Each row comes from the steps of one path. Every step used is in the known rows, and no mark comes twice. Write the path behind each row, first mark first.
Known rows:
senu, bikod, suvo, dubu, mubor, fafup: -.23  .22  .02 -.67  .12 -.10  .15  .07 -.30  .06 -.01 -.17 -.09 -.06  .04  .44  .31 -.13 -.05  .04  .26  .07  .28 -.04
nepenon, senu, bikod, mubor, dubu, pobor:  .29  .50  .46 -.08  .31  .01  .09 -.44  .66 -.05  .30  .20 -.04  .11  .13 -.13  .03 -.23  .27  .70 -.25 -.05  .01 -.34
fafup, zezu:  .29 -.41 -.23  .43  .00 -.11  .04  .02  .03  .08  .03  .28  .36 -.08  .04 -.18 -.04  .28 -.14  .00  .01  .05 -.30  .17
mubor, bikod, suvo, dubu, zezu: -.37  .05 -.09 -.43  .14 -.16  .02  .13 -.39 -.01  .06  .15  .09 -.02  .13 -.08 -.20  .00  .28 -.29  .41  .12  .34 -.16
senu, bikod, suvo, dubu, zezu: -.37  .11 -.04 -.44  .19 -.17  .15  .10 -.60 -.02  .09  .17  .18 -.04  .15  .14  .10 -.01  .13 -.11  .32  .33  .22 -.32
senu, bikod: -.02 -.08 -.15  .06  .08 -.06  .24  .05  .05  .09  .06  .12  .16  .15  .12 -.10 -.10  .32 -.16 -.06 -.08  .09 -.13 -.20
mubor, fafup, zezu, dubu: -.02 -.41  .03  .38 -.36 -.01 -.06 -.09 -.12  .12 -.03 -.03  .17 -.07 -.10 -.18  .06  .37 -.11  .12 -.17  .16 -.62  .29
mubor, fafup: -.10 -.16 -.33  .00 -.35  .03  .07  .04  .10  .10  .04  .23  .08  .12  .15 -.21 -.04  .21 -.30 -.35  .03  .15 -.31 -.01
senu, bikod, mubor, fafup, kosa: -.29  .02 -.05  .22 -.39  .19 -.11  .01  .39 -.11 -.10 -.07 -.27  .13 -.07  .22 -.31  .33 -.24 -.08  .23  .13 -.29 -.14
mubor, bikod, suvo, dubu, pobor:  .03 -.09  .09 -.24  .25 -.12  .23  .11  .01  .15  .00 -.03 -.22  .03  .48 -.27 -.12 -.11  .26  .03  .41  .05  .40 -.22
zezu, dubu, mubor:  .16  .02  .17  .28  .00  .21 -.08 -.14 -.07  .13 -.02 -.17  .00  .02 -.19 -.24  .03  .01 -.01  .00 -.48 -.29  .07 -.09
dubu, pobor:  .31 -.23 -.09  .32 -.06  .16  .17 -.01  .31  .21  .09  .29 -.05  .13  .43 -.47 -.01  .05 -.08  .00 -.08  .03 -.09 -.23
bikod, suvo, dubu, mubor:  .10  .13 -.01 -.31  .29 -.03  .01  .04 -.35  .07  .01 -.08  .03 -.09  .06  .13  .16 -.34 -.01 -.23  .16 -.14  .56 -.14
fafup, suvo, dubu, mubor, bikod, senu: -.08  .45  .08 -.05  .11  .05 -.11 -.06  .10 -.12 -.20 -.26 -.27 -.08 -.02  .22 -.09 -.45  .27 -.08  .14 -.16  .48  .11
bikod, senu: -.01 -.05 -.10  .34 -.06  .18  .22 -.06  .26  .00  .10  .22  .06 -.04  .11 -.20  .00  .04 -.27 -.16 -.11  .04  .02 -.21
senu, bikod, mubor, fafup, zezu, dubu: -.24 -.14  .22  .21 -.27 -.05 -.10 -.14  .12 -.17  .01 -.06  .08 -.12 -.23  .14 -.01  .28 -.03  .45 -.16  .22 -.57  .07
nepenon, senu, bikod, suvo, dubu, mubor:  .17  .51  .33 -.58  .60 -.21  .28 -.17 -.26 -.01  .17 -.16 -.05 -.07  .01  .38  .34 -.19  .16  .34  .08  .01  .32 -.17
senu, bikod, mubor, dubu, zezu: -.31  .37  .03 -.12  .05  .04 -.24 -.17  .17 -.19  .18  .42  .32  .06 -.18 -.03 -.18 -.13  .23  .11 -.18 -.02  .10 -.29
senu, bikod, suvo: -.05 -.14 -.08 -.17  .20 -.13  .37  .10 -.16  .04 -.01  .10 -.07 -.02  .10  .05  .08  .18 -.17 -.08  .18  .18  .17 -.37
dubu, mubor, bikod:  .16  .08 -.09 -.05  .20  .03 -.03  .05  .36  .07  .02  .03  .01  .09 -.09 -.17 -.22  .15  .04 -.03 -.14 -.41  .20  .00
bikod, suvo, dubu, zezu: -.26 -.01 -.13 -.27  .05 -.07 -.01  .08 -.58 -.02  .08  .24  .19 -.08  .18 -.05  .07 -.17  .09 -.38  .34  .26  .27 -.23
mubor, fafup, zezu:  .08 -.38 -.30  .21 -.31 -.08  .00  .04  .08  .09  .05  .27  .28 -.06  .06 -.09  .06  .33 -.23  .00  .08  .16 -.53  .33
senu, bikod, mubor: -.11  .10 -.06  .08  .05 -.02  .04 -.03  .29 -.16  .08  .15  .05  .07 -.05 -.01 -.23  .10 -.16  .02 -.06  .08 -.01 -.36
suvo, fafup, zezu, dubu, pobor:  .31 -.74  .20  .62 -.17  .13  .11  .18  .03  .09 -.01  .03 -.01  .08  .30 -.35  .15  .09 -.05  .50 -.29  .19 -.51  .22
nepenon, senu:  .28  .12 -.02  .08  .14 -.09  .21 -.20  .13  .04  .22  .16  .10  .08  .09 -.21  .03  .14 -.10 -.06 -.12  .07 -.22 -.12
suvo, fafup, zezu, dubu:  .07 -.67  .00  .52 -.15 -.02  .04  .22 -.22 -.02 -.03 -.03  .19  .05  .04 -.14  .06  .22 -.20  .15 -.25  .18 -.49  .31
nepenon, senu, bikod:  .16  .21  .07 -.09  .25 -.16  .36 -.15  .13  .03  .23  .10  .11  .13  .07 -.04  .08  .32 -.07  .23 -.14  .13 -.26 -.21
fafup, zezu, dubu:  .18 -.43  .11  .59 -.06 -.04 -.02 -.13 -.17  .10 -.03 -.01  .26 -.06 -.11 -.28 -.01  .34  .00  .15 -.25  .02 -.38  .14
nepenon, senu, bikod, mubor, fafup: -.13  .40  .13 -.30 -.06 -.08  .11 -.22  .43 -.21  .26  .13 -.11  .05 -.03  .17  .02  .12 -.16  .26 -.02  .26 -.43 -.22
bikod, mubor, fafup, zezu: -.02 -.24 -.20  .21 -.31 -.03 -.19 -.01  .34 -.16  .08  .32  .18 -.15 -.05  .02 -.07  .12 -.21  .04  .10  .15 -.43  .18

Which path is each row?
 .24 -.52  .21  .16  .11  .08  .06  .24 -.32 -.09 -.11 -.15 -.11 -.14 -.15  .15  .41 -.12 -.11  .30 -.18  .01  .00  .20 -> bikod, suvo, fafup, zezu, dubu, mubor
 .02  .22 -.05 -.22  .27 -.11 -.10  .06  .05  .11  .05 -.15  .17  .11  .00 -.06 -.26 -.02  .20 -.10 -.02 -.36  .30  .12 -> suvo, dubu, mubor, bikod
 .06 -.09  .08 -.41  .30 -.19  .55  .20 -.12 -.15  .13  .05 -.22  .10  .19  .21  .36  .06 -.25  .21  .12  .41 -.09 -.22 -> nepenon, senu, bikod, suvo, fafup
 .11  .17 -.28 -.09 -.34  .11 -.20 -.02  .03 -.01 -.27 -.07 -.31  .00 -.07  .18  .15 -.27 -.11 -.30  .02  .04 -.05  .15 -> dubu, mubor, fafup, suvo
-.08 -.69  .12  .12  .08 -.12  .21  .34 -.21 -.10 -.12 -.18 -.13 -.06 -.02 -.10  .02  .24  .02  .21  .07  .19 -.14  .20 -> mubor, bikod, suvo, fafup, zezu, dubu
 .13 -.04  .42  .48  .14  .18  .00 -.16  .35 -.03  .01 -.19  .01 -.21 -.32 -.07  .03  .17  .23  .60 -.39 -.38 -.05  .19 -> fafup, zezu, dubu, mubor, bikod, senu
 .14  .27 -.15 -.04  .01 -.03 -.24 -.05 -.34  .03 -.23 -.19 -.08  .02  .01  .18  .00 -.49  .12 -.35  .09 -.08  .32  .11 -> fafup, suvo, dubu, mubor
-.12 -.26  .11  .39 -.38  .04 -.25 -.16  .14 -.12  .02  .02  .08 -.13 -.19 -.07 -.07  .15 -.06  .18 -.12  .15 -.51  .15 -> bikod, mubor, fafup, zezu, dubu
-.08  .20  .39  .28  .12  .30  .05 -.15  .36  .00  .00 -.25 -.19 -.07 -.25 -.17 -.07  .01  .13  .28 -.45 -.37  .18 -.11 -> zezu, dubu, mubor, bikod, senu
-.49  .38 -.25 -.21 -.55 -.02 -.50 -.06 -.25 -.32 -.13  .14 -.11 -.06  .03  .24 -.14 -.51  .14 -.48  .38  .42 -.09  .02 -> bikod, mubor, fafup, suvo, dubu, zezu
 .06  .22  .07  .08  .17  .20  .12 -.02  .57 -.03  .08  .04 -.08 -.06 -.10 -.08 -.08  .00  .00  .14 -.21 -.38  .26 -.08 -> dubu, mubor, bikod, senu
 .00  .03  .29 -.10  .28  .09  .08 -.01 -.05  .06 -.12 -.33 -.31 -.07 -.23 -.14  .01  .06  .20  .07 -.15 -.28  .39 -.19 -> zezu, dubu, mubor, bikod, suvo
 .11 -.06 -.09 -.06 -.11 -.11 -.22  .00 -.13  .08  .08  .05  .37 -.09 -.01  .23  .13 -.01 -.02  .13  .06 -.11 -.22  .51 -> suvo, dubu, mubor, fafup, zezu
-.08  .19 -.15 -.27 -.13  .00 -.15 -.01 -.10  .14  .08 -.03  .15  .08  .07  .10  .04 -.16 -.08 -.19  .02 -.09  .01  .18 -> suvo, dubu, mubor, fafup
 .03 -.29 -.03  .00  .09  .22  .07  .43  .15 -.04 -.23 -.27 -.50  .14 -.04  .21 -.13  .08 -.11 -.13  .27 -.20  .36  .06 -> dubu, mubor, bikod, suvo, fafup, kosa
-.12  .65  .27 -.26  .21 -.02 -.11 -.38  .26 -.26  .35  .38  .26  .04 -.21  .05 -.04 -.14  .34  .39 -.23  .03 -.07 -.28 -> nepenon, senu, bikod, mubor, dubu, zezu
-.10  .33  .13 -.08  .23  .05  .05 -.04  .28  .00  .11 -.11  .05 -.01  .00  .06 -.14 -.18  .12  .09 -.06 -.34  .44  .02 -> suvo, dubu, mubor, bikod, senu
 .26 -.44  .14  .40 -.04  .11 -.10  .19 -.13 -.03 -.05 -.12  .12  .00 -.14  .02  .21  .04 -.12  .33 -.45 -.13 -.32  .37 -> suvo, fafup, zezu, dubu, mubor
 .10 -.02 -.15  .26 -.36  .34 -.20  .02  .26  .17 -.14 -.11 -.22  .12 -.09  .10 -.10  .20 -.24 -.23  .06 -.21 -.15  .14 -> dubu, mubor, fafup, kosa
 .03 -.19 -.09 -.38  .24  .04  .19  .45  .12 -.09 -.06 -.04 -.29  .08  .03  .10  .06 -.12 -.11 -.04  .10 -.14  .36 -.03 -> dubu, mubor, bikod, suvo, fafup
-.05  .05  .13  .06 -.25  .20 -.13 -.10 -.03  .15 -.03 -.19 -.10  .06 -.19 -.13  .13  .05 -.08 -.02 -.38 -.14 -.21  .04 -> zezu, dubu, mubor, fafup
-.06 -.18 -.16 -.18  .19 -.11  .25  .14  .07  .04 -.03  .08 -.14  .02  .08 -.20 -.16  .20  .01 -.26  .27  .00  .29 -.24 -> mubor, bikod, suvo
 .10 -.09 -.01 -.30  .03 -.12 -.09  .05 -.32  .06 -.01  .00  .16 -.27  .00  .38  .34 -.14 -.02  .09  .32  .03  .09  .33 -> bikod, suvo, dubu, mubor, fafup, zezu
-.32  .25 -.25 -.13 -.44 -.10 -.36 -.06 -.10 -.23 -.20 -.10 -.20  .00  .08  .23 -.17 -.46 -.02 -.52  .37  .35  .02  .02 -> bikod, mubor, fafup, suvo, dubu
 .03  .33 -.09 -.20  .11 -.13 -.24  .00 -.12 -.02 -.25 -.30 -.15  .05 -.02  .12 -.22 -.29  .33 -.24  .16 -.22  .39  .20 -> fafup, suvo, dubu, mubor, bikod
 .35 -.21  .22  .48  .05  .10 -.15 -.14 -.09  .10 -.03 -.09  .21 -.12 -.28 -.11  .14  .14  .09  .34 -.42 -.27 -.20  .22 -> fafup, zezu, dubu, mubor
 .04  .07  .23  .12  .12  .12 -.08 -.07  .16  .11 -.04 -.28 -.08  .08 -.24 -.26 -.20  .18  .21  .11 -.42 -.43  .09 -.03 -> zezu, dubu, mubor, bikod
 .14  .05 -.02 -.29  .32  .02  .12  .13  .16  .04 -.06 -.03 -.19 -.05 -.08 -.03 -.02  .01  .07 -.06  .11 -.30  .49 -.17 -> dubu, mubor, bikod, suvo
 .13  .18 -.09 -.04  .16 -.01 -.13 -.03 -.18  .12  .06 -.04  .26  .05  .08 -.01 -.03 -.20 -.01 -.21 -.10 -.22  .26  .05 -> suvo, dubu, mubor
-.23  .08 -.35 -.14 -.41 -.15 -.17  .00 -.37  .02 -.23 -.14 -.11  .08  .21  .13 -.03 -.24 -.04 -.57  .35  .37 -.06  .19 -> mubor, fafup, suvo, dubu
-.03  .08 -.27  .08 -.12 -.18 -.11 -.02 -.42  .00 -.23 -.14 -.01  .09  .21 -.01 -.15 -.30  .04 -.56  .25  .21  .15  .03 -> fafup, suvo, dubu
-.42  .17 -.34 -.22 -.54 -.06 -.33  .04 -.48 -.06 -.15  .11 -.01  .05  .17  .14 -.03 -.28  .12 -.55  .35  .43 -.20  .15 -> mubor, fafup, suvo, dubu, zezu
